Each row was made from one path, in order. Every step used is in the known rows, and no mark comes twice. Write each row's path.
Known rows
t-c-e-z-g: [  2  -1  20  15  -3 -45   6 -11 -10   5 -25 -23  -9  11   3 -31 -13  -8
   0  16   3  23 -19  18  12  32]
g-z: [  7 -12   1  -4 -19   7   6  21  -4   3  -5   4   6   3   7 -28  -4  10
  -3   1  -3  19 -20   6  19  -9]
v-t-c-e-z: [ 13  -6   5  19 -12 -67   2  31 -23 -18 -12 -33  -9  18 -14 -18 -26  -4
 -23  -3  18  17 -34   9  23  31]
w-e-z: [ 11 -14 -10  20 -18 -26   1   8 -16 -16  -1 -21  15  30  -3 -15 -17  19
 -12  18   7 -13  23  12  31  -9]
s-e-z-g: [-18  17  25  16   0 -16   5 -17  -7  25 -31 -16 -22  11  -5 -24  -1 -11
   8  28  -1   8  -7  22  11  14]
v-g-z-e-w: [ 24 -11  28   7   5   9  10  19  11  14   6  -1  11 -29  -1 -36  -7  -9
  -4   4   3  50 -39  -1  19  -4]
t-v-g-z: [ 20 -18  12   6 -11 -20   3  15 -14  -3 -11  -4  18  -8   6 -44   8   2
 -10  -4   2  58 -42  25  25  29]
z-e: [  3   8  17   1   8  23 -11 -12  -1  12   4  10  -9 -20  -2  -9   3 -11
   8   3   6  -4  -4  11   3   0]
g-v-t-c-e: [  7  -8  23   7  15 -71  -3  16  -4  -3 -20 -12  -7   8 -19 -25 -17 -15
 -36 -16  10  27 -35   6   5  53]
z-g-v-t-c-e-w: [ 19 -14  42  13  27 -67   8  14  23  13 -19 -17   4  -8 -13 -36 -26 -15
 -30  -3   0  53 -36  -8   7  40]
z-g-v-t-c-e: [  6  -7  35   7  22 -72  -5  -1  -1   2 -29 -12 -11   3 -12 -33 -15 -19
 -30  -7   8  33 -37  14   3  63]
z-e-s-t-v-g: [  4   2  21  23  13 -40 -12 -13  -6   1 -14 -25  -2 -19  -5 -32   9 -27
 -15  -3  14  32 -46  16  19  64]
v-t-c-e: [  3  -4  20  13  15 -61  -5  14  -4 -15 -14 -12  -7  11 -15  -8 -14 -13
 -31 -24  10  31 -39   2   2  46]
q-w-e: [ 12  -7   0   7  -2 -16  -4   6   6 -11  11  11  27  15   5  -6   1  23
 -23  23  -6 -36  22  -8  -4 -20]
q-w-e-s-d: [ 14 -12 -11  -7 -14 -16  14   7   9  -8  -7   4  -7  16  23 -17 -23  10
 -20  29  20 -24 -10 -16  14   7]
t-v: [ 13  -3  10  14   3 -24 -10  -7   3   5  -3  -2  18  -5   3 -11   3  10
 -12 -15  -8  22   2   9   6  18]
q-w-e-z-g-v-t: [ 21 -12  31   2  14 -64 -11   7  -7  -1 -24  -6  -3 -24   2 -42 -17   2
 -25  42  18  -9 -15  23  11  34]
q-w-e-z-g-v: [ 19  -8  13  -1  -7 -43   5  -3  -4  19 -19  -5   8  -2   7 -55 -12   8
 -10  56   0 -23  15  18  11  11]
q-w-e-s: [ 18 -10  -7   5  -4 -21   0  20  16 -23   9  -3   7  15  18 -15 -23  15
 -31  31  11 -56  -1 -12   8 -13]
t-c: [ 19 -16  15  12   0 -26  -5  18  19   4  -8  -3  22  -8 -12 -16  10   5
 -15 -13   3  20   1   1   4  16]
w-q: [ 19   1  -5  -1  -8  -7  -7   6 -21   2  15 -24  24  -7 -19 -26   3  17
  -8 -12   4 -25  -8 -23  11  -2]
v-t-c-e-s: [ 11  -8  10   8   9 -58   0  26   7 -24 -11 -23 -20  11   1 -18 -35 -13
 -39  -6  25  -3 -51  -6  15  41]
q-w: [ 13   9  -3  -6 -11  -8   2  26   4   0  12   9   9 -15  11   1   4   8
  -4  28  -3 -34  -8 -18 -22 -20]
z-e-s-t-c: [  3  -6  21  22   1 -36 -14  11  29  10 -19 -25   0  -9 -18 -32   3 -14
 -23 -11  12  -2 -23  -9  18  35]

Write each row's path
[  4  -5  21 -11  11 -21   2 -20   6  30 -26   3  -5 -16   3 -45  -2  -9
   1  30  -4   4   4  21   3  26] | z-g-v
[  6  -4  30   0  18 -66  -6  -1 -21   2 -33 -17 -27 -15  -4 -38 -26 -17
 -18  24  18  17 -37  27  13  56] | c-e-z-g-v-t
[  2 -10  15  15   0 -24  -1 -26  -8  -1 -19 -14   4  13   9 -27  -8   9
   1  30   1   4  15  25  20  10] | w-e-z-g
[ 17  -5  26   6   0   6  -8   1 -13  10  -4   6   7 -28   4 -44   9  -8
  -1  -1   8  43 -38  31  22  23] | t-v-g-z-e
[ 13  -8  20   2  -4 -58   7  -2  -6  25 -31 -17  -4   2  -6 -58 -16  -9
 -11  29   3  12  -6  23  16  40] | t-c-e-z-g-v
[ 18  -7  14  14  11 -35  -2  -6 -13  -8  -7 -12  18 -15   1 -19  14  -9
 -10  -6   7  51 -27  22   7  47] | t-v-g
[ 13 -10  48  18  14 -71 -10  22  10  21 -42 -18  -2 -20 -26 -50   0 -10
 -29   9  17  30 -20  26  18  54] | s-e-z-g-v-t-c
[ -3  -7  17  22  -1 -42 -13   8  23  13 -21 -21  13   0 -26 -19  16  -8
 -17 -21  -1  17  -7 -10   8  32] | s-t-c
[ -3   4  41   5  20 -53  -8   2 -10  19 -41 -12 -27 -18 -13 -41 -13 -17
 -17  26  17  13 -27  31  14  48] | s-e-z-g-v-t
[ 30 -31  41  18  15 -77 -15  13   8  -1 -32 -15  19 -17 -15 -53  -7   6
 -35  11  19  25  -5  29  25  50] | w-e-z-g-v-t-c
[  1   1  13   7  -5 -17   2 -16 -10   6 -19 -15 -10  -5  12 -25  -7  -3
  13  31   3  10  -5  21  12  13] | e-z-g
[ 19 -18  10  16 -14 -45  -1  23  -3  -9 -12 -16  21   5   9 -54   1   5
 -31  12   4  21 -48   9  29  30] | q-w-e-s-t-v-g-z
[-17   4  12  19   2 -57  -1   1   3   3 -18 -24  -7  32 -24 -11  -3 -19
 -24 -28  -5  19 -28 -13   4  43] | s-t-c-e
[ 23  -9  15   5  -3  -7  -3  14   1  -3  -4  -8  -8 -20  17 -47 -17  -9
 -17  11  21  11 -51  19  31  23] | t-v-g-z-e-s
[  7  -1  17  -2  -7  28  -5   5  -3  15   0  13  -4 -18   4 -33   0  -3
   5   3   4  11 -22  16  18  -7] | g-z-e
[ 13 -11  24   4  16 -68   2  13  10  -7 -27 -22 -24   2   4 -42 -35 -19
 -37  10  23   1 -49   7  16  56] | z-g-v-t-c-e-s
[ 31   0  15   6   2   1  -5  12  -4  16  23 -25  29 -25 -22 -36  -5  13
  -9 -11   2  -7 -17 -32  18 -14] | z-e-w-q
[  5  -3  28  16   6 -60  -2  -6 -14  -5 -29 -24 -17   1   1 -31 -16 -12
  -9  14  12  30 -34  23  14  46] | v-t-c-e-z-g
[ 30 -23  38  12  11 -72 -13  22   8   5 -33 -18   8 -32 -14 -50  -6  -2
 -25  11  21  30 -19  25  19  52] | e-z-g-v-t-c
[  0  -2   9  11   2 -44   4   9  -1  -3  -9 -11   1  25 -13  -9  -8  -9
 -22 -22  -1  21 -21  -5   0  29] | t-c-e
[ 11  -6  14  -4  -5 -33   6  -8  -7  26 -26 -11  -6 -10   2 -52 -12  -4
   1  42   3  -1   3  24  16  23] | e-z-g-v
